Each row comes from the steps of one path. Every step used is in the known rows, and no mark comes twice. Write the path behind each row, first mark first.
Known rows:
h-j: [ 16.8  -6.7   3.7 -31.0   1.4 -37.5  13.5 -13.8  10.6  49.6 -35.6  32.0
  11.0 -36.3  33.4 -23.5  20.8]
m-l: [ 20.3 -17.4   4.1  -6.3 -12.2 -16.5 -25.4   7.1   2.8  46.5 -15.4  11.3
  10.9   1.6  24.4 -13.4   6.9]
t-h: [  6.6   8.8 -34.4  -5.3  41.2 -43.0   9.1  -7.4  10.9  40.4 -11.6  10.8
  19.0  -1.7   6.3 -52.1 -22.9]
c-h-j-l-m: [ 30.3   3.2 -30.7 -26.9  25.5 -38.5  -7.1   1.1  -8.6  20.6 -25.3  45.7
  33.8  -0.2  36.0 -63.2   0.3]
m-l-c-h: [  9.1  -6.9  -5.5  -1.9  33.9 -33.9 -34.0 -13.8 -15.7  32.6  -1.0  16.2
  24.3 -20.3   8.2 -15.4   4.6]
l-m-h-f: [  3.6  16.6 -23.4 -23.3   8.8 -34.3  24.9  15.9  23.7  27.8 -31.2  13.1
  14.2 -26.7  11.4 -48.9 -11.3]
c-h: [  6.6  11.1 -33.2  -0.8  31.0 -33.4   3.6   2.6   7.4  30.5  -2.9  19.9
  24.6 -20.1   9.8 -28.0 -11.8]
j-h-m-l-c: [ 17.6 -11.0  15.4 -15.6  16.3 -47.7 -26.9  -4.5 -12.0  31.8 -19.6  50.9
  15.5 -17.8   5.0 -40.8 -16.7]
j-h-f-l-m: [ 38.5   8.4 -16.9 -40.3  22.0 -34.2  29.3  46.8 -12.8  19.8 -27.0  39.6
  19.7  -6.9   3.7 -28.2 -11.6]
j-h: [  5.2  -4.1 -15.8 -33.6  18.6 -44.2  11.8  33.3   8.9  41.7 -14.3  34.2
  14.3  -8.1  15.1 -30.5 -24.5]
j-h-m-l: [ 26.7  -2.4  -6.3 -17.0  -4.1 -43.4  -4.6  17.3   7.0  36.3 -20.8  35.2
  18.0  10.0  21.2 -55.8 -16.1]
f-l: [ 38.4  -8.4 -11.8 -13.2   3.8 -20.2  28.8  15.2 -18.6  45.2 -11.1  38.8
  14.8  -7.9   2.9  -7.8   2.8]
t-h-j-l-c: [ 20.2 -17.5 -10.1 -43.6  45.0 -53.8 -17.4 -37.2 -20.1  64.9 -32.2  44.9
  20.1 -15.8  24.2 -30.0  12.8]
f-l-c: [ 28.3 -15.6  10.8 -11.6  20.5 -25.5   1.1  -7.7 -35.0  41.4 -10.5  55.3
  14.3 -34.9 -10.9   1.4  -0.5]
m-l-c: [ 10.8 -25.0  28.6  -6.4   8.1 -21.7 -44.8 -13.8 -15.5  42.3 -16.2  31.7
  10.2 -25.2   8.7  -4.2   5.3]
j-l-c-h: [ 12.7  -7.4 -22.6 -16.1  46.0 -34.9 -26.5 -14.4 -18.7  45.0  -7.3  44.4
  27.4 -21.9   7.0 -15.0  -8.0]

Which path is each row?
[ 20.7  -5.0  -5.9 -34.4  22.8 -37.5  30.8  -4.5 -21.5  58.6 -22.7  29.6
   7.0 -39.5  -8.3  -0.4  15.6] => m-h-f-l-c
[ 13.9   1.0 -41.5 -11.8   4.7 -35.4   8.3  18.3   2.8  24.9 -15.2  34.4
  24.2  16.4  24.2 -85.7 -27.0] => j-l-m-h
[ 14.8   6.8 -32.0 -34.8  10.2 -31.9  16.9  18.2  14.5  46.3 -38.5  21.6
  16.0  -7.8  19.0 -47.5  -6.2] => j-l-m-h-f
[ 27.4  -9.9   6.3 -53.5  34.6 -39.9  18.2  14.7 -28.6  56.5 -25.4  45.0
   9.2 -38.1  -9.2  19.1   7.3] => j-h-f-l-c
[ 39.0  18.7 -28.6 -14.3  30.3 -24.5  24.7  24.9 -13.7  10.6 -16.9  30.0
  29.6 -17.2  -1.8 -28.7  -2.5] => c-h-f-l-m
[ 17.0  12.7 -14.8 -14.8  13.5 -52.6  21.4  14.9  19.3  25.1 -24.0  60.1
  17.8 -15.4   6.5 -65.9 -39.0] => j-h-m
[ 36.4  12.1 -31.3 -29.5  31.2 -27.3  40.1  14.8 -12.7  53.0 -17.1  15.5
  19.6 -22.5   0.8  11.1  21.2] => c-h-f-l
[  7.5   8.3 -21.9 -24.7   0.1 -53.7  29.0  -2.3  13.0  19.3 -29.2  26.3
  20.4 -17.5  37.4 -85.8   2.8] => l-m-h-j
[ 23.9   8.2 -22.4   1.8  38.7 -42.0 -11.1 -28.0  -7.9  29.9 -17.7  67.7
  31.3 -25.4  -2.6 -51.0 -24.6] => j-l-c-h-m
[ 21.4  -0.1 -18.2  -6.3  45.5 -37.1   6.8  -8.0 -33.8  30.1   5.0  39.8
  26.6 -28.4  -8.5  -9.1   0.6] => f-l-c-h
[ 31.7  16.7 -20.6   9.5  37.1 -42.3  16.3 -21.9 -20.8  15.6  -5.7  63.0
  29.9 -32.5 -15.1 -48.7 -18.7] => f-l-c-h-m
[  1.9  11.0 -30.7   2.6   5.7 -38.4  16.4  15.3  14.0   5.6  -8.6  25.0
  22.3  -4.0  14.0 -87.9 -33.8] => l-m-h
[ 37.4   8.0 -33.3 -34.0  37.2 -36.8  42.7   7.5  -8.2  62.1 -24.8   8.1
  14.4  -6.8  -1.1  -7.4  12.6] => t-h-f-l
[ 22.6   8.2 -40.3  -4.1   2.8 -37.3  41.3  23.2 -10.5  10.8  -5.0  28.8
  23.6   8.5   9.8 -81.4 -21.4] => f-l-m-h
[ 41.2   7.6  -7.1 -16.9  13.2 -14.4  20.8  24.4 -11.4  17.7 -28.2  38.9
  20.1 -20.2  -2.1 -19.7  -4.1] => h-f-l-m
[  3.7   8.7  -6.3 -25.6  47.7 -32.7  -6.9 -12.2   3.4  45.9 -24.0  21.7
  15.5 -59.5  -6.0  13.9   7.3] => l-c-h-f
[ 21.1 -12.6  24.2   5.8   6.0 -28.0 -33.6 -26.2  -8.4  29.1 -22.5  50.8
  14.2 -30.6   0.3 -32.0  -7.9] => h-m-l-c
[ 14.1   1.4 -13.7 -39.5  49.0 -32.7 -13.5 -11.1  -5.9  63.8 -28.8  30.8
  18.5 -40.9   4.6  14.5  10.8] => j-l-c-h-f
[ 29.7   3.0 -31.2 -38.9   3.5 -35.9  59.3  18.1  -3.0  66.0 -25.4  10.6
   8.1 -14.2   4.7 -11.9  18.6] => m-h-f-l
[  9.5  -0.3  -5.2 -27.4  38.6 -52.4  -1.3 -31.1  -7.5  37.1 -22.5  33.6
  23.2 -52.6  20.9 -23.4  23.0] => l-c-h-j
